Each row was made from one small tree. Brackets hold a mark, then the marks that hang from it, in alphabetical order. Every link used is in the known rows. Write each row's tree.
Known rows:
(tumuf medazaf nonu zoto): [ -8  26  49  74 -49 -30   6  47  -2  68 -76 -42 -69  33 -14 -85 -35 -26
  -4 -14  29]
(tifat (nonu (tumuf zoto))): [  2  40  30  55 -32 -66  20  16  10  62 -79 -19 -67  -8 -49 -66 -29 -56
   2 -35  -2]
(paluv (medazaf (libu buvo)) mikos): [ 41 -61  68   6  12  -9  -9  51  29  46 -14 -27 -66 -24 -30 -15 -16 -96
 -51   5   1]
(tumuf (medazaf libu (paluv mikos))): [ 22 -52  40  12  39 -36  39  45  -5  86  -5 -24 -74  34 -20 -44  22  -8
 -39   1  22]
(libu buvo): [ -4 -31  40 -18 -34 -18 -20  40  19  53 -71   0 -39 -23 -30  -5 -20 -80
 -15   7  11]
(paluv medazaf): [   6  -54   51   -8  -35  -33  -24   21   23   45  -21  -26  -61   11
  -18   -8   -4 -111   -1   15   -6]
(zoto mikos): [-22 -15  36 -25 -47 -46 -31  -6   0  64 -37 -20 -66  13 -20  -3 -11 -74
   8 -12   9]
(nonu (libu buvo) tifat tumuf): [-27  11   3  -3 -24 -77   8  15 -73  48 -53 -30 -62 -61 -63 -46 -40 -73
  13  -7  18]
(buvo libu): [-34 -32  36   7 -40 -18  -7  55  26  69 -43 -34 -47   5 -28 -18 -43 -72
   7 -11   6]
(tumuf medazaf): [-15 -36  44  -7 -40 -24  -3  45   0  73 -32 -23 -59  32 -12 -44  11 -30
  -2   3  17]
(tifat (nonu libu (tumuf medazaf zoto))): [   3   48   22   59  -36  -70   33   48  -47   67  -58  -44  -84   -2
  -61 -102  -24  -16    6  -33    8]
(nonu tumuf): [-18 -12  29  -2 -30 -66  11  17  -1  64 -48   3 -44  -7 -30 -27 -13 -79
   5  -9  13]
(nonu libu (tumuf medazaf)): [-19  -2  20   5 -35 -72  24  52 -65  69 -23 -26 -67   3 -43 -63 -11 -35
  11  -4  23]
(paluv medazaf mikos): [  14  -61   60  -15  -28  -46  -17   59   16   43    3  -34  -69    5
  -21  -17  -12 -113  -13   -3  -20]
(tifat (nonu tumuf)): [ -6  14  30  21 -28 -62  14  25  14  62 -70  -6 -61 -17 -54 -38  -5 -72
   4 -32  -8]
(tifat (nonu (libu buvo) (tumuf medazaf))): [  2  22  28  19 -30 -61  26  56 -43  64 -67 -25 -77 -42 -77 -61 -16 -34
  -7 -30   4]
(nonu (libu buvo) (tumuf zoto)): [  0  27  19  32 -33 -70  18  37 -51  49 -68 -17 -55 -40 -54 -63 -64 -60
  -5  -6  22]
(nonu libu tifat tumuf): [-35  13  -3   3 -28 -89   6  15 -74  51 -32 -38 -68 -23 -52 -57 -26 -74
  33  -6  18]
(tumuf (zoto mikos)): [-10  18  36  19 -52 -46 -21 -12  -4  64 -51 -32 -70  21 -15 -43 -38 -52
   5 -14  15]
(medazaf (libu buvo)): [ 17 -33  44  11   9  11 -12  31  32  61 -66  -1 -40 -16 -26 -13  -9 -62
 -36  13  30]
(tifat (nonu (libu buvo))): [  8  10  25   9 -33 -26 -15  72 -13  45 -78 -24 -62 -33 -70 -28 -19 -72
   2 -13  -5]
(nonu (libu buvo) tifat): [-22  -6   8 -15 -31 -39 -25  38 -56  41 -55 -42 -61 -35 -52 -35 -30 -73
  15   8  17]
(paluv (medazaf (libu buvo))): [ 34 -57  56  11   6   3 -19  15  37  48 -38 -17 -57 -17 -26  -8  -7 -95
 -39  21  13]
(tumuf nonu zoto): [ -6  29  39  70 -44 -33 -11  41  16  50 -90 -29 -55  19 -18 -57 -50 -76
   4 -10  21]
(nonu tifat tumuf): [-38  -2  16  -2 -27 -78   8 -14 -24  61 -45 -25 -60 -19 -33 -45 -14 -70
  19 -14  12]

Write each row's tree:
[  1  35  38  56 -36 -62  36  23  -5  77 -68 -29 -77   2 -46 -90 -16 -16
  -6 -37   5]
(tifat (nonu (tumuf medazaf zoto)))
[  7  -8  56  53  -2   8   3  50  16  70 -78 -21 -59  -5 -31 -45 -13 -32
 -36  -2  42]
(tumuf (medazaf (libu buvo)) nonu)
[ 37 -52  38   4  52 -33  28  40  14  65 -39   0 -58 -15 -39  -7  -7 -53
 -51   3  17]
(medazaf (libu buvo) (paluv mikos))
[ -18   12   11   38   -6 -104   57  -38  -55   82  -40  -41  -87    6
  -30  -93  -17   -2    2  -17   26]
(nonu tifat (tumuf (medazaf paluv) zoto))
[ 29 -51  32  13  51 -40  26  39  13  70 -17 -10 -64  21 -25 -17   9 -53
 -35   3  16]
(medazaf libu (paluv mikos))
[-31  22  10  33 -38 -49 -24  51 -44  37 -63 -53 -67  -5 -45 -46 -34 -91
  33  -5  20]
(tumuf (nonu libu tifat))
[-24  20  17  27 -35 -42 -24  50 -45  35 -82 -43 -63 -39 -54 -38 -47 -91
  15  -7  21]
(tumuf (nonu (libu buvo) tifat))
[ 15 -48  33  18  32 -25  32  14   3  88 -26 -17 -67  41 -17 -39  30  -4
 -30  14  34]
(tumuf (medazaf libu paluv))
[-10   8  40  29 -41 -27  -4  84 -41  55 -72 -35 -65 -14 -48 -48 -31 -47
  -4  -3  27]
(tumuf medazaf (nonu (libu buvo)))
[ -3  50  32  44 -41 -79  13 -15  -3  69 -73 -25 -84 -13 -51 -58 -32 -53
   4 -48  -3]
(tifat (nonu (tumuf (zoto mikos))))
[  4  51  13  57 -33 -75  20  45 -33  54 -69 -33 -75 -14 -65 -77 -38 -58
  12 -30   0]
(tifat (nonu libu (tumuf zoto)))
[-20  53   9  73 -43 -53 -17  41 -50  39 -77 -68 -74   4 -38 -84 -59 -69
  30  -8  25]
(tumuf (nonu libu tifat) zoto)
[ -4  26  15  23 -30 -72  12  53 -29  54 -58 -20 -69 -19 -71 -46 -15 -75
  15 -27  -4]
(tifat (nonu libu tumuf))
[-10   1  19  -4 -27 -68   9  46 -48  51 -56  -4 -51 -48 -59 -28 -39 -81
  -2  -1  16]
(nonu (libu buvo) tumuf)
[-13  52  16  67 -40 -44 -15  41 -49  35 -95 -58 -70 -29 -51 -72 -75 -71
  13 -10  29]
(tumuf (nonu (libu buvo) tifat) zoto)
[ -4  47  39  48 -47 -75  25 -10 -18  81 -60 -36 -93  -1 -49 -82 -22 -12
  -2 -51   5]
(tifat (nonu (tumuf medazaf (zoto mikos))))
[ -11   21   25   61   -3  -54   36  -25  -35   82  -40  -48  -79    5
  -21 -111  -17    6  -10  -15   40]
(nonu tifat (tumuf (medazaf libu) zoto))
[-15  -8  31  20   6 -43  29 -16 -30  78 -48 -28 -69 -32 -38 -69  -6 -15
 -21 -11  37]
(nonu tifat (tumuf (medazaf (libu buvo))))
[ 29 -47  28  11  47 -22  19   7  20  69 -61   8 -49 -11 -35   0   3 -51
 -43  15  29]
(medazaf (libu buvo) paluv)
[-26  16  24  31 -40 -39  -6  57 -63  52 -70 -57 -78 -22 -51 -65 -32 -40
   9  -9  30]
(tumuf medazaf (nonu (libu buvo) tifat))
[-35  40  15  25 -41 -95   6 -60 -45  64 -48 -43 -84 -15 -30 -69 -46 -48
  18 -32  20]
(nonu tifat (tumuf (zoto mikos)))
[ 33 -61  60  13   9 -19  -9  51  28  50   7 -35 -67   9 -21 -26  -3 -97
 -34   4  -1]
(paluv (medazaf libu) mikos)
[-28  26  15  35 -33 -81  15 -23 -29  61 -56 -37 -65 -11 -28 -79 -39 -53
  16 -17  19]
(nonu tifat (tumuf zoto))
[ -28   37    6   43  -37  -87   29   12  -96   67  -32  -62  -86   -4
  -42 -117  -36  -10   21  -14   29]
(nonu libu tifat (tumuf medazaf zoto))
[-17  24  40  27 -48 -80  25 -24 -35  84 -40 -30 -82  11 -23 -75 -31 -11
  -5 -30  23]
(nonu (tumuf medazaf (zoto mikos)))
[ -6  44  21  72 -44 -41 -12  68 -27  40 -78 -44 -62  17 -37 -68 -59 -76
  16  -4  24]
(tumuf (nonu libu) zoto)
[ 13 -20  38  58  31 -30  32  28   6  79 -55 -21 -70  32 -27 -41  11 -22
 -25   1  41]
(tumuf (medazaf libu paluv) nonu)
[-22  -8  26  24   4 -52  28 -16 -30  81 -28 -34 -74  -2 -27 -78   7 -13
  -4 -12  36]
(nonu tifat (tumuf (medazaf libu)))
[-29  55  27  58 -53 -60 -23 -27 -25  54 -79 -60 -86   3 -26 -63 -57 -64
  21 -32  21]
(tumuf (nonu tifat) (zoto mikos))
[ 20  -3  34  47  18 -45  30 -37 -19  93 -30 -38 -94  45 -15 -65  -5  20
 -31  -7  40]
(tumuf (medazaf libu paluv) (zoto mikos))
[ 14  -4  45  60  -7   0  12  28   9  81 -43 -38 -67  43  -5 -89  -8   7
 -27   6  39]
(tumuf (medazaf libu) zoto)
[ -7   9  37  24 -33 -61  27  31   0  76 -58 -17 -73  -6 -51 -58   6 -33
  -2 -34   0]
(tifat (nonu (tumuf medazaf)))
[-40  -6  24   3 -31 -75  23 -10 -41  75 -33 -34 -71  -5 -30 -71  -1 -26
  11 -17  20]
(nonu tifat (tumuf medazaf))
